Each row comes from the steps of one walk. Every step used is in the known rows, and no mark comes twice. Write the walk behind each row, first mark first.
In the rows, zero is written as 128.
Known rows
zitu komet: [178 112 134 117 117 133 121 123 135 113 123 152 130 117 113 102 132  90
 134 129 126 137 135 117 105 124 142 136 127 139 103 142 120 130 139 147
 115 129 115 121 119 125 117]
demenev nuga zigu zove: [136 116 124 122  90 133 140 123 127 115 110 103 130 118 107 121 124 204
 121 143 131 134 152 144 151 133 115 121 110 133  94 134 128 115 108 109
 118 141 103 109 125 132 126]
mogum komet demenev nuga zigu desugig tifem: [130 111 130 137 102 136 145 127 130 124 124 114 128 106 134 126 137 149
 111 134 121 129 123 142 141 104 129 139 120 161  33 108 124 109 127 132
 124 131 106 124 133 123 112]
nuga demenev zove: [128 108 119 109  92 125 129 113 133 112 122 116  98 130 111 139 125 191
 128 137 116 133 143 142 163 116 142 142 118 158 104 169  86 116 128 118
 137 149 112 124 123 114 123]
zitu komet zigu desugig: [191 113 142 115  92 130 131 124 131 128 128 148 140 106 114 104 133 119
 146 139 143 142 117 111 104 122 130 125 115 130 123 134 134 129 136 148
 116 126 113 115 128 135 113]
nuga zigu zove mogum komet: [128 130 128 112  92 137 149 129 131 112 117 108 128 103 107 118 127 218
 132 157 163 146 111 140 154 119 117 102 124 175  82 132 130 122  93 136
 109 129  99 110 143 112 115]
lefet zove demenev nuga zigu zitu pamo: [120 114 139 127  88 145 130 122 124 115 122 117 107 126 115 116 124 245
 129 129 131 161 155 126 175 116 133 129 123 111  97 143 169 116 132 143
 115 136 110 117 116 116 117]
desugig lefet zove demenev nuga: [115 110 118 114 102 144 116 128 126 106 135 141 104 123 127 127 123 204
 124 146 129 145 151 127 149 115 136 141 119 130  94 131 180 125 137 117
 123 116 100 123 105 118 130]
tifem tuzu: [120 117 130 107 109 133 141 125 120 121 120 134 140 130 102 120 128 124
 105 128 137 140 139 117 120 122 144 152 125 143 105 119 128 124 152 156
 115 142 110 111 130 143 117]
nuga mogum zitu: [115 105 131 100 134 141 131 128 125 114 130 118 121 121 140 143 133 186
 123 131 108 129 115 115 161 120 148 148 108 158  88 144 167 131 138  88
 119 118 116 126 135 123 130]
zigu zitu komet demenev zove: [167 111 139 127 103 137 141 124 132 108 126 138 117 122 125 113 134 124
 124 127 134 146 123 137 128 111 145 129 106 133 119 150 113 124 156 138
 116 133 108 121 129 112 112]
zove demenev nuga mogum: [108 111 137 115  99 128 126 123 120 125 116  98 119 130 130 124 128 204
 115 130  96 140 144 140 150 124 128 155  96 116  60 159 128 122 122 114
 121 146 120 121 111 128 123]
demenev nuga mogum zove zigu zitu komet: [128  99 139 116 126 138 133 117 128 103 108 114 123 122 119 113 131 197
 126 136 108 146 152 128 151 137 140 136  94 142  65 154 163 116 140  83
 118 135 109 115 131 141 122]
nuga zigu: [144 123 133 119  97 142 139 123 116 125 126 103 108 110 104 127 133 182
 127 143 155 139 128 139 150 120 123 111 116 139 131 120 122 123 120 133
 110 138 108 118 120 112 126]
luta tuzu: [128 104 128 100 105 141 117 122 121 106 133 127 127 116 100 124 129 117
 106 112 126 126 141 117 139 117 133 142 133 158 113  95 150 135 155 119
 121 125 109 118 137 123 122]
demenev nuga zigu desugig: [138 112 134 117 104 141 142 121 128 131 116 100 121 111 113 122 128 186
 122 144 133 134 147 143 149 130 118 136 107 116 136 124 140 114 128  98
 119 134 107 115 114 136 127]
zove lefet: [132 120 142 105 105 139 158 124 134 117 121 111 142 129 124 112 127 137
 116 137 122 145 107 132 136 122 142 145 122 137 143 134 142 133 129 122
 137 125 104 121 134 129 114]
desugig demenev zove mogum: [119 120 116  82 101 129 136 125 132  97 127 129  81 121 111 123 130 196
 121 145 115 138 145 145 157 113 142 153 114 167 138 154 115 114 141 101
 118 145 113 123 122 114 114]
zigu zitu komet demenev: [172 112 144 132 104 139 143 127 132 112 129 144 122 120 126 110 135  92
 121 127 139 143 118 137 117 110 146 128 102 135 117 142 122 125 155 136
 118 129 109 122 127 114 114]
lefet zove mogum komet demenev nuga zigu: [107 114 136 128 109 146 141 129 143 101 114 127 100 111 122 113 130 219
 135 137 138 160 134 126 159 118 137 132 139 166  67 129 195 115 113 134
 113 122 106 118 136 126 108]
desugig lefet zove mogum komet demenev: [110 116 121 115 121 146 128 134 135  99 136 153 104 113 130 123 127 182
 127 152 140 148 127 129 146 110 142 138 135 170  82 121 199 125 127 121
 119 104  99 126 123 114 121]
lefet zove zigu: [147 113 132 128 100 152 116 129 128 111 121 131  87 122 113 115 129 201
 130 125 159 154 141 117 159 128 146 124 123 133  99 118 174 122 127 148
 113 126 103 116 117 119 112]
nuga zigu komet demenev zove mogum: [139 125 134 105  98 140 146 127 129 113 119  96 120 100 112 111 135 224
 133 151 134 148 126 142 156 116 118 106 111 156  79 144 100 125  85 155
  95 142 109 115 126 111 108]
nuga mogum zove demenev zitu: [100 102 135  95 126 132 127 120 108 101 121 109 111 123 121 134 133 226
 127 142 100 152 123 129 166 113 144 150 104 153  68 174 146 126 138 108
 119 136 115 123 129 122 115]
zigu desugig: [148 120 138  98 121 138 131 129 123 139 133 127 115 108 121 130 129 129
 121 141 150 134 108 135 134 111 136 156 124 115 183 119 145 129 141 125
 126 118 109 125 112 128 112]
mogum komet: [141 116 121 128 114 131 134 127 130 114 126 135 125 113 123 127 136 133
 112 119 128 128 115 120 132 111 143 126 144 173  58 107 138 118 134 134
 125 125 104 125 139 122 118]
nuga demenev zove lefet: [122 108 126 105  89 128 143 110 140 110 119 107 113 133 117 132 124 197
 129 143 112 139 133 141 164 117 143 145 116 156 110 173  91 119 125 112
 145 145 107 122 129 118 120]
demenev zitu zigu: [160 100 132 103  96 142 134 128 128 108 122 121 123 116 120 122 138 103
 122 124 112 133 102 131 147 122 140 130 113 131 145 145 109 118 163 110
 111 130 103 122 121 116 126]
desugig demenev nuga zigu komet: [143 114 121  99  82 135 142 122 131 108 126 121 107 111 109 113 133 174
 119 147 113 122 161 144 140 118 130 132  90 148 109 136 110 106 126  96
 116 151 108 118 109 125 124]
lefet zove zigu desugig mogum komet demenev: [141 107 138 131 117 152 122 137 131 119 122 137 102 109 126 119 134 205
 131 137 158 158 122 116 160 117 146 135 124 136  80 110 188 118 129 158
 117 113 101 120 116 117 107]
zitu zigu desugig: [158 111 157  88 113 144 130 130 124 130 123 118 110  95 113 124 135 112
 146 137 141 137 102 120 133 127 129 131 124 100 158 133 146 129 146 142
 114 127 103 123 115 125 114]
nuga zigu zitu mogum komet: [141 123 143 131 102 147 157 127 127 124 128 110 108 110 110 122 135 188
 134 135 167 148 119 135 159 115 129  96 115 160 124 120 140 116 141 120
 106 138 101 117 136 106 126]
komet demenev nuga: [137 116 132 137 104 128 139 132 120 118 119 121 111 127 123 122 133 132
 105 132 103 129 147 154 138 120 130 156 108 130  74 135 121 120 116 138
 120 143 120 125 113 125 111]
demenev zove: [131 116 115 100 112 128 120 121 120 106 119 115  95 128 111 136 127 216
 121 124 119 143 143 135 167 123 137 141 138 136 129 148 107 125 137 134
 117 141 110 120 127 116 115]
nuga demenev zitu komet zigu: [165  98 125 123  70 128 139 115 141 113 127 135 132 125 119 120 132 118
 130 141 113 129 119 135 135 112 143 133  95 165 103 166  83 111 142 102
 134 140 112 122 124 120 129]
mogum pamo: [119 133 146 126 137 131 126 127 117 109 130 141 129 118  99 123 134 140
 116 133 118 135 136 123 149 110 136 155 123 137 117 127 151 119 111 129
 118 117 117 128 125 116 116]
demenev zove lefet: [123 117 125  95 109 131 141 118 129 105 114 103 117 134 119 126 124 221
 122 132 113 152 130 134 168 124 139 145 136 134 137 155 114 129 134 129
 129 136 103 118 136 121 111]
lefet zove: [134 113 129 120 105 144 120 128 125 107 126 141  93 122 112 127 127 185
 131 121 144 149 143 118 150 117 146 137 140 131 123 127 175 124 132 151
 121 126 106 119 121 122 114]
nuga demenev zove mogum zitu: [112 107 120  99  98 131 140 118 147 108 120 112 101 127 122 134 125 212
 130 147 108 138 132 137 171 117 143 148 113 180 104 173 103 117 129  93
 134 139 114 124 134 115 123]
komet zigu zove: [159 127 125 119  54 120 139 134 113 117 127 129 138 114 106 128 126 198
 126 137 150 138 110 126 136 123 117 102 110 154  98 126 134 126 103 148
 121 138 105 106 151 130 113]
desugig lefet zove mogum komet zigu nuga: [113 121 123 107 106 142 132 134 133 101 136 150 112 108 126 125 126 194
 134 150 149 147 119 119 147 113 136 125 129 164  94 118 207 123 130 113
 116 108  95 119 133 124 127]
luta tuzu tifem: [124 105 131  84  84 149 109 122 120 105 142 126 134 111 102 132 124 112
 102 108 124 127 154 120 132 110 135 144 137 189 112  95 144 131 166 119
 120 123 109 123 143 140 116]
desugig tifem: [125 112 130 105  93 147 124 126 120 126 141 111 117 115 126 132 127 120
 113 119 123 130 122 144 138 106 141 150 101 157 133 114 115 117 149 107
 121 131 116 121 132 121 126]
zitu mogum zove demenev: [113 118 139 109 122 131 138 137 117 113 122 126  91 128 100 112 128 206
 138 136 116 160 150 120 163 121 140 141 133 171  90 158 143 127 149 137
 108 155 117 121 129 117 108]
lefet zove demenev zitu zigu desugig: [131 102 137 109  85 146 122 127 127 114 122 124  98 119 127 122 129 202
 135 129 130 158 128 120 161 111 138 144 123 104 115 152 151 122 147 150
 118 129 103 119 109 117 111]
desugig demenev: [144 118 120  97  92 131 134 127 122 110 137 142  91 119 110 124 134 127
 114 139 123 121 142 141 133 109 144 148 105 152 139 131 118 115 144 110
 124 144 113 126 110 116 120]
komet demenev nuga mogum zitu: [122 108 133 130 115 131 140 132 123 116 119 115 116 126 137 130 134 158
 109 136  93 128 143 146 151 120 134 160  99 139  52 145 138 123 119 117
 120 136 121 126 120 126 116]
komet zigu zitu mogum: [155 124 144 131  71 132 154 135 119 126 134 129 118 117 111 124 133 177
 132 123 154 149 108 124 143 122 129 100 100 156 142 119 162 120 146 118
 114 142 109 113 151 126 121]

Which walk is each row?
[128 115 135  96 101 138 156 136 156 112 120 129 129 111 135 106 129 155
 134 153 117 141 103 113 138 123 138 142 104 186 101 153 146 127 133  85
 113 122 115 117 149 132 124]
zove mogum zitu komet zigu nuga demenev
[112 117 129  94 121 146 150 139 150 111 123 121 117 116 136 116 130 167
 116 145 116 141 104 123 149 123 144 151 117 186 129 133 166 130 138  80
 112 112 116 123 143 125 122]
zove mogum zitu
[143 104 131 127 100 138 142 130 130 118 128 124 129 105 140 127 142 108
 114 129 116 129  96 136 140  98 139 141 123 164  52 118 112 111 146 137
 121 126 104 128 134 115 110]
mogum komet demenev zitu zigu desugig tifem
[132 124 136 128 133 133 140 139 134 121 126 142 110 121 112 116 132 144
 133 116 132 141 130 116 149 120 145 126 154 188  74 121 159 120 142 134
 110 141 111 125 139 119 116]
zitu mogum komet
[133 123 122 101  98 130 144 142 145 100 116 136 140 116 128 109 122 176
 124 157 129 141 109 130 139 119 132 138 121 183  67 157 131 134 102 132
 114 118 107 113 148 120 105]
zigu zove mogum zitu komet demenev
[121 100 123 130 151 130 132 142 123 112 122 143 144 107 129 140 141 175
 111 136 103 147 105 123 144 109 146 145 132 176  44 118 157 115 136 150
 124 114 110 130 133 109 123]
desugig mogum komet demenev zove
[166 121 141 113 108 148 124 131 128 138 125 114 106 113 121 111 132 155
 118 142 166 140 111 134 149 129 137 133 100 125 139 107 139 124 131 124
 113 122 107 120 109 122 112]
zove zigu desugig
[189 117 132 120  78 122 129 127 130 112 122 152 149 112 108 102 129 138
 143 137 140 141 123 112 107 126 127 110 118 148  79 144 122 129 118 159
 115 133 109 109 139 131 112]
zitu komet zigu zove
[150 108 152  87 115 150 124 130 127 122 129 131 106  93 118 126 132 133
 151 146 148 142 110 115 137 124 130 129 128 101 151 131 174 130 148 137
 114 116  95 123 111 122 118]
zitu zigu desugig lefet zove
[149 119 132  86 107 136 135 128 126 133 139 135 100 107 119 128 131 127
 121 151 145 126 118 141 133 103 139 163 110 123 188 125 134 120 149 112
 128 126 109 126 103 123 112]
zigu desugig demenev
[131 122 125  97 113 132 119 124 120 110 112 100  92 126 117 129 128 235
 126 127 136 147 132 133 184 132 135 131 115 129  94 151 109 122 126 127
 107 148 105 113 127 118 116]
demenev zove zigu nuga mogum
[122 132 125  97 101 128 139 138 137 102 116 131 133 117 112 115 119 178
 121 149 144 144 106 140 141 121 130 131 128 177  99 149 142 130  94 135
 117 125 104 111 147 122 106]
zigu zove mogum
[133 125 133 102  92 123 142 126 124 122 124 124 108 120 115 133 125 112
 124 134 131 119 118 136 142 112 137 143 106 129 108 153 100 117 125 121
 130 155 107 116 121 129 128]
zigu nuga demenev
[124 124 125  89 106 130 127 123 120 100 126 125  84 121 110 125 133 210
 124 143 121 133 148 138 174 115 139 147  96 145 102 156 110 109 129 105
 112 150 109 121 115 111 116]
desugig demenev zove zigu nuga mogum pamo
[126 100 125 126 154 135 131 141 125 116 126 149 152 104 126 137 140 152
 112 132 112 143  98 114 132 112 149 139 132 178  68 106 175 116 143 135
 127 107 108 129 134 115 132]
desugig mogum komet
[151 118 124 135  84 125 141 128 124 118 129 133 134 108 120 128 138 163
 119 121 136 132 105 113 131 114 131 106 132 176  53  99 147 116 128 135
 124 130 104 119 153 129 117]
mogum komet zigu
[178 112 133 127 112 130 121 125 132 110 116 139 115 122 119 100 134 131
 133 135 121 145 143 130 127 124 139 139 120 137  60 155  93 129 127 169
 107 139 117 121 115 114 103]
zitu komet demenev zove zigu
[138 120 122 133 107 126 137 131 126 110 118 121 110 116 130 125 137 170
 111 126 124 134 119 132 155 110 136 131 133 163  14 122 107 116 122 156
 117 141 103 122 136 115 105]
mogum komet demenev zove zigu nuga
[137 119 131 138  91 128 144 131 119 117 115 110 118 121 118 122 131 169
 112 146 121 133 147 159 147 120 119 139 105 133  59 140 111 119  99 145
 116 146 113 118 117 119 110]
komet demenev nuga zigu zove
[153 108 136 124  95 134 140 135 119 112 123 123 112 120 127 122 141  99
 114 133 106 133 111 150 144 112 136 145 107 132  97 147  98 121 138 145
 112 139 114 127 114 108 110]
komet demenev zitu zigu
[156 111 140 118 131 149 127 138 131 137 124 122 127 104 127 117 137 164
 118 145 157 145  97 124 148 127 141 133 103 145 105  98 159 119 136 126
 116 110 103 123 116 118 118]
zove zigu desugig mogum komet
[164 120 140 129  95 151 133 131 129 122 125 114 103 122 121 110 135 152
 111 128 164 144 112 136 150 130 143 111  86 141 122 112 135 120 144 111
 111 129 103 118 124 114 120]
zove zigu zitu
[145 109 134 117  97 152 121 128 134 116 122 131  86 117 118 113 128 207
 132 136 158 150 147 122 162 125 142 138 112 120 121 120 176 115 134 127
 118 126 101 116 108 126 111]
lefet zove zigu desugig demenev nuga
[121 112 131 120  88 140 119 128 122 113 124 128  92 126 119 123 126 216
 129 124 132 156 146 120 153 112 140 143 129 118  91 143 157 126 129 160
 120 135 110 119 112 117 111]
lefet zove demenev
[119 114 131 120  85 129 128 126 123 126 117 102 116 131 125 118 127 188
 108 130  98 139 149 139 143 123 126 153 100 114  77 150 112 121 129 122
 123 148 117 120 108 127 122]
zove demenev nuga
[164 117 142 125  93 147 147 119 127 121 127 115 118 108 110 115 135 161
 134 141 164 147 122 136 137 117 129 100 102 136 137 130 121 121 141 126
 108 132 103 115 125 109 126]
nuga zigu zitu komet
[132 102 136 107 135 138 131 128 130 111 127 129 128 119 143 130 135 162
 130 136 103 132 120 114 147 118 148 150 107 155  60 157 153 134 136 106
 115 119 119 126 131 122 123]
nuga mogum zitu komet demenev
[136 112 124 145 110 126 141 129 130 113 119 130 124 117 130 123 138 134
 105 124 109 125 129 135 135 111 136 139 132 165  17 115 130 113 123 139
 125 134 108 126 133 125 111]
mogum komet demenev nuga
[151 108 131 115  92 154 121 129 133 114 127 134  87 117 121 114 130 196
 130 136 160 152 132 124 165 118 147 137 113 127 133 123 165 115 144 129
 116 122  99 117 108 119 110]
lefet zove zigu desugig demenev zitu
[153 117 131 112 101 131 137 133 133 109 120 123 140 109 123 103 134 149
 114 131  96 129 138 136 126 117 131 132 107 143  46 143 102 125  88 157
 109 143 113 118 120 131 104]
zigu komet demenev nuga
[109 109 131 101  91 147 133 125 120 127 134 116 136 121 118 128 125 117
 107 122 127 135 130 134 129 108 143 159 100 159 113 110 111 117 161 125
 117 138 114 113 138 136 124]
desugig tifem tuzu
[117 123 140  95 136 148 127 131 133 122 139 146 113 103 124 126 126 170
 133 163 156 147 114 128 148 105 137 161 127 127 172 121 202 126 133 111
 123  93 101 127 112 123 115]
zigu desugig lefet zove mogum pamo
[140 109 127 108 109 141 128 127 111 101 118 117  93 120 100 110 133 208
 119 148 132 154 139 120 157 129 142 127 107 162  89 134 133 125 143 126
 115 138 106 116 128 123 108]
mogum zove zigu
[117 127 139 106 126 123 139 131 115 116 121 122 119 113 130 137 132 133
 124 124 128 125 103 130 148 109 137 143 118 135  51 142 139 120 116 131
 116 144 107 118 134 130 119]
zigu nuga mogum komet demenev
[112 106 134 129  83 136 125 124 126 111 118 121 107 123 126 125 128 252
 134 123 122 157 148 115 161 119 134 133 121 128  42 142 179 117 122 142
 121 135 108 115 127 130 115]
lefet zove demenev nuga mogum komet zigu
[132 128 136 131  97 124 146 142 129 123 124 135 123 119 112 115 129 192
 138 124 137 147 124 114 152 120 130 112 141 189  43 129 151 120 126 147
 110 148 108 117 150 120 111]
zitu mogum komet zigu zove demenev
[134 101 130 133 128 134 142 142 123 118 129 147 158 101 127 138 142 171
 115 132 123 148  87 111 132 112 144 119 116 181  72 100 184 113 147 129
 127 108 104 124 147 118 132]
desugig mogum komet zigu zitu
[157 122 134 109  79 132 138 131 115 137 142 132 127 104 119 133 131 176
 129 150 158 138 102 126 133 116 121 121 104 132 158 107 166 127 134 118
 124 119 105 117 130 132 121]
komet zigu desugig lefet
[126 108 141  98  85 132 131 128 119 119 119 101 119 122 133 124 134 160
 123 130 101 142 106 134 156 114 131 145  95 109  86 172  97 122 145 126
 112 147 110 120 111 115 123]
zove demenev zitu zigu nuga mogum
[119 108 137  95 108 155 136 137 151  97 119 132 105 106 127 110 129 209
 144 135 126 157 123 101 156 123 145 131 133 160 102 142 192 128 126 128
 106 114 104 116 138 127 112]
lefet zove mogum zitu zigu komet
[119 108 133  95 111 136 153 121 117  96 117 114 119 124 106 113 129 196
 121 152 110 159 129 119 148 119 144 143 122 158 118 150 142 131 145 122
 134 133 102 118 141 130 105]
mogum zove lefet
[143 101 120 117  83 131 139 117 137 114 128 125 119 130 120 131 131 124
 117 139 112 123 119 146 150 109 147 144 101 164 121 160  85 110 142  92
 138 140 112 126 118 115 130]
nuga demenev zitu
[153 113 128 104 105 133 142 137 130 100 123 128 133 112 120 101 137 157
 120 136  95 140 125 131 142 109 139 130 113 167  57 156  92 126 108 158
 102 143 111 120 126 121  98]
zigu komet demenev zitu mogum zove
[149 113 135 115  97 153 120 129 131 117 126 134  82 115 117 115 129 201
 133 137 166 152 138 121 160 121 145 135 116 125 128 118 174 119 135 139
 117 124 101 118 108 121 108]
lefet zove zigu desugig demenev
[122 108 133 114 113 150 136 136 148 100 120 143 100 117 131 109 128 192
 137 138 127 157 132 111 150 118 148 148 133 162  94 143 187 128 132 131
 112 114 111 120 133 122 109]
lefet zove mogum zitu komet demenev
[161 121 138 128  62 132 150 130 115 123 134 125 123 115 115 129 134 174
 122 126 153 143 102 127 135 118 128 101  91 144 144 115 151 121 143 118
 121 134 107 113 148 127 122]
komet zigu zitu
